Each row was made from one small tree. Brackets hold a mark, then the marks that hang from it, in alphabetical order. Every link used is in the known rows. Write each row's tree.
Known rows
[H K [Q [A N] B] T]: [-17   9  11   5   1 -29  -1  16 -17   3   0  17  12 -12   0  14  12  28
 -21  13  -9  -7  16 -16  -2]
[Q [A N] B [H K] [R T]]: [-19  -2  17  11   2 -22  -8  27 -18   4  -3  17   9  -8  -5  16  14  33
  -7   0 -13  -6  28 -14  -7]
[Q A [B N] R]: [-25   4   8  12  -5  -7  -6  19 -19   2  -9  13   5   5  -2   9  11  21
  -6  -9  -9  -1  22 -10   2]
[W [T [A N] B [R [Q [H K]]]]]: [-13  23   8  -3 -13  -8   0  28 -13   4  -8  13   3  -2   6   8  11  37
   8  -8   6 -15  12 -17  19]
[B [T [R [Q H]]]]: [-19   6   4   0  -8   7   0  25 -16   9  -7   8  -1   5   0   9   0  15
   6 -13  -8 -10   9 -14   5]
[Y Q]: [-18  16  -2  -2 -10   2  -2  14 -15   4  -9  10   8   5   0   3  -4  15
   0  -4   3  -8  10  -8  -1]
[W [T R]]: [-14  17  -4  -3 -12   7  -4  20 -15   2  -8  11   0   6   3   1  -2  24
   0  -9   4 -11   6 -10  16]
[R Q]: [-19  11   0   6 -10  -2   2  18 -19  11  -3  11   6   2   0   4  -8   9
   5  -8   4  -2   9 -13   2]
[W [T [A N]]]: [-18  18   2  -2 -10  -4  -5  18 -10   2  -8  10  -1   1   2   1   1  26
  -1  -5   8  -9   7 -11  18]
[R T]: [-17   7   2   4  -9  -1  -2  14 -19  10  -2  13   2   0  -1   4  -3  10
   6  -6  -3  -6   7 -11  10]
[T B [R [Q [A N] H]]]: [-21  13   7   8  -7 -15   0  26 -21  10  -9  17   2  -2  -2  12   1  29
   9 -13   1  -7  14 -12   3]
[A N]: [-20  13   0   6  -5 -16  -4  17 -16   7 -10  13   3  -3  -1   3  -6  18
  -7  -4   2  -3   4 -11   4]
[Y K Q T]: [-19  17   4  -8 -12  20   2  13 -13  -4 -11   9  17  10   6   6  -3  26
   8  -1  11 -12  17  -5   1]
[Q [H K] [R [T A [B N]]]]: [-14  17  18   2 -10 -11  -1  24 -18   3  -3  12   5  -4   2  12  23  21
   3 -10 -10 -13  17 -18  13]
[T A B R]: [-16  28   2  -2 -14  -7   1  19 -17   6  -9  14 -11   1   2   5  17  24
  13 -15   8 -14   5 -13  23]
[H T]: [-15  14   0  -1  -5  -5  -2  12 -18   5  -4  13   0  -1  -2   8  -1  12
  -8  -2   1  -8   6 -12   5]
[Q B H]: [-18   8   3   2  -6 -17  -7  19 -14   5  -6  16  -4   4  -2   7   6  20
  -5 -11  -5  -3  16 -10  -2]
[Q A [B T]]: [-24  -1   4   3  -6  -1  -7  14 -13   6  -5  12  -2   7  -3   7   7  21
   2  -8  -9  -5  13 -10   1]
[B T]: [-20   7   0  -1  -8   5  -2  14 -14   7  -7   8  -1   6   0   4   0  12
   0  -9  -6  -8   1 -13   8]
[Y K]: [-18  16   2   0  -8   5   0  15 -16   3  -8  12   2   4   0   3  -5  17
   2  -4   5  -9   8 -10   5]
[T A [B N] R]: [-20  28   6  -1 -16  -7   1  19 -17   4 -12  13  -7   3   6   5  17  20
  11 -18   1 -13   5 -13  27]
[Y K [Q H] T]: [-18  15   8 -10 -10  15   0  17 -12  -4 -11   9  15   9   4  10  -1  28
   6  -5   8 -13  21  -5  -5]
[T [A N] B]: [-20  23   5   2 -11 -20  -1  15 -15   6 -10  14  -4  -3   1   4  10  24
   7  -9   8  -8   4 -13  18]
[T B [R [Q A H]]]: [-18  14   6   6  -9  -7   1  24 -22  10  -5  16  -2   1  -2  12   4  25
  12 -16   1  -8  14 -12   3]

Which tree is each row?
[-22  14   3  10  -9 -10   2  22 -22  11 -10  17   4  -2   0   9   0  27
  12 -10   4  -7   9 -12   9]
[T B [R [Q [A N]]]]
[-21  25   7  -1 -16 -10   0  14 -15   4  -9  11  -3   4   5   4  14  16
   8 -14   2  -8   4 -13  21]
[T A [B N]]
[-17  15   1   0 -15   7  -2  24 -12   4  -6  11  -2   7   5   3   7  27
  12 -10   7 -11  17 -13  21]
[W [T A [R [Q B]]]]
[-17  21   3  -5 -14  11   3  15 -17  -1 -12  15   6   7   8   6   8  32
  15 -11  11 -15   9  -9  18]
[Y K [T B R]]
[-21  14   6  -2  -7  -1  -2  22 -12   5 -12   8  -6   0   1   6   9  22
   4 -10  -2 -14   4 -14  18]
[B [T [A N] R]]
[-15  15  13   9   0 -26   4  18 -23   3  -2  17  16 -15  -1  16  16  30
 -19  11  -6 -11  13 -20   5]
[H K [Q [A N] R] [T B]]
[-15  16   8  -1 -10  -8  -4  30 -11   2  -7  12   3  -1   5   7  10  35
   3  -6   3 -12  20 -15  13]
[W [T [A N] [R [Q B [H K]]]]]
[-25  -6  13  10   2 -12 -10  25 -14   3 -10  13   2   1  -7  15  12  32
  -8  -8 -14  -4  24 -12  -5]
[Q [A N] [B T] H R]
[-26   2  12  -2  -2   7  -5  25 -11  -2 -17  11   7   7  -1  14   3  39
   4  -2  -8 -15  27  -5  -6]
[Y K [Q [A N] [B [T R]] H]]
[-24   3  10  11 -13   0   2  16 -23  13  -1  14  11   2   2   9  -2  13
  20 -10  -7  -3  12 -12  11]
[R [Q A] [T [B N]]]
[-11  16   8  -3  -3  -3  -2  22 -17  -1  -7  11  13  -2  -1  14   9  22
 -14   3  -4 -13  22 -13  -9]
[Y [Q [H K T] R]]
[-23   9  11  -4 -10  -3  -6  25 -10   2 -11   9  -8   8   3  10  19  21
   2 -18 -16 -11  16 -12  14]
[Q [B N [T A R]] H]
[-20  23   5   6 -13 -12   4  24 -18  10 -12  14  -1  -4   3   7   8  27
  16 -12   9 -11   9 -15  21]
[T [A N] B [R Q]]
[-22  11   7  -1  -7  -3  -3  17 -10   6  -9   7  -3   0   0   5   6  18
   2  -7  -1 -10   4 -14  13]
[B [T [A N]]]
[-15  14  17   3  -2 -14  -3  22 -21   0  -4  15   7  -5  -2  19  19  25
 -14  -4 -11 -10  18 -16  -3]
[Q A [H K [T [B N]]] R]
[-18   8  10   8   0  -9  -5  23 -20   4  -3  13  -1  -1  -9  12   6  21
  -9 -11  -3  -5  20 -11 -10]
[Q A H R]
[-19  10   2  -2  -8  -8  -6  18 -13   3 -10  13   4   7  -1   8   3  23
  -2  -7  -3  -6  21  -7  -7]
[Y [Q B H]]
[-26  -2  11  14  -6  -3  -6  19 -20   4  -6  14   8   3  -2  10  11  20
   2  -7 -14  -3  24 -10   7]
[Q A [B N] [R T]]
[-18  20  14  -1  -5   1   1  22 -15  -4 -17  12  10   0  -1  15  10  36
   0   1   4 -19  26 -11   5]
[Y K [Q [H [T [A N] B]] R]]
[-12  19  12   6 -10 -15   6  19 -20   6   2  13  10 -10   3   9  23  20
  -1   2  -4 -13  12 -21  17]
[H K [Q [R [T A B]]]]
[-18   6  17   5   0 -15  -7  24 -18  -2  -4  15   8  -2  -2  19  20  26
 -18  -2 -16  -7  28 -15  -7]
[Q A [B N] [H K T] R]
[-15   5   9   2  -6  -5  -5  23 -16   2  -6  13  14   1   0  12  13  25
  -2   0 -10 -10  29 -12  -5]
[Y [Q B [H K] [R T]]]
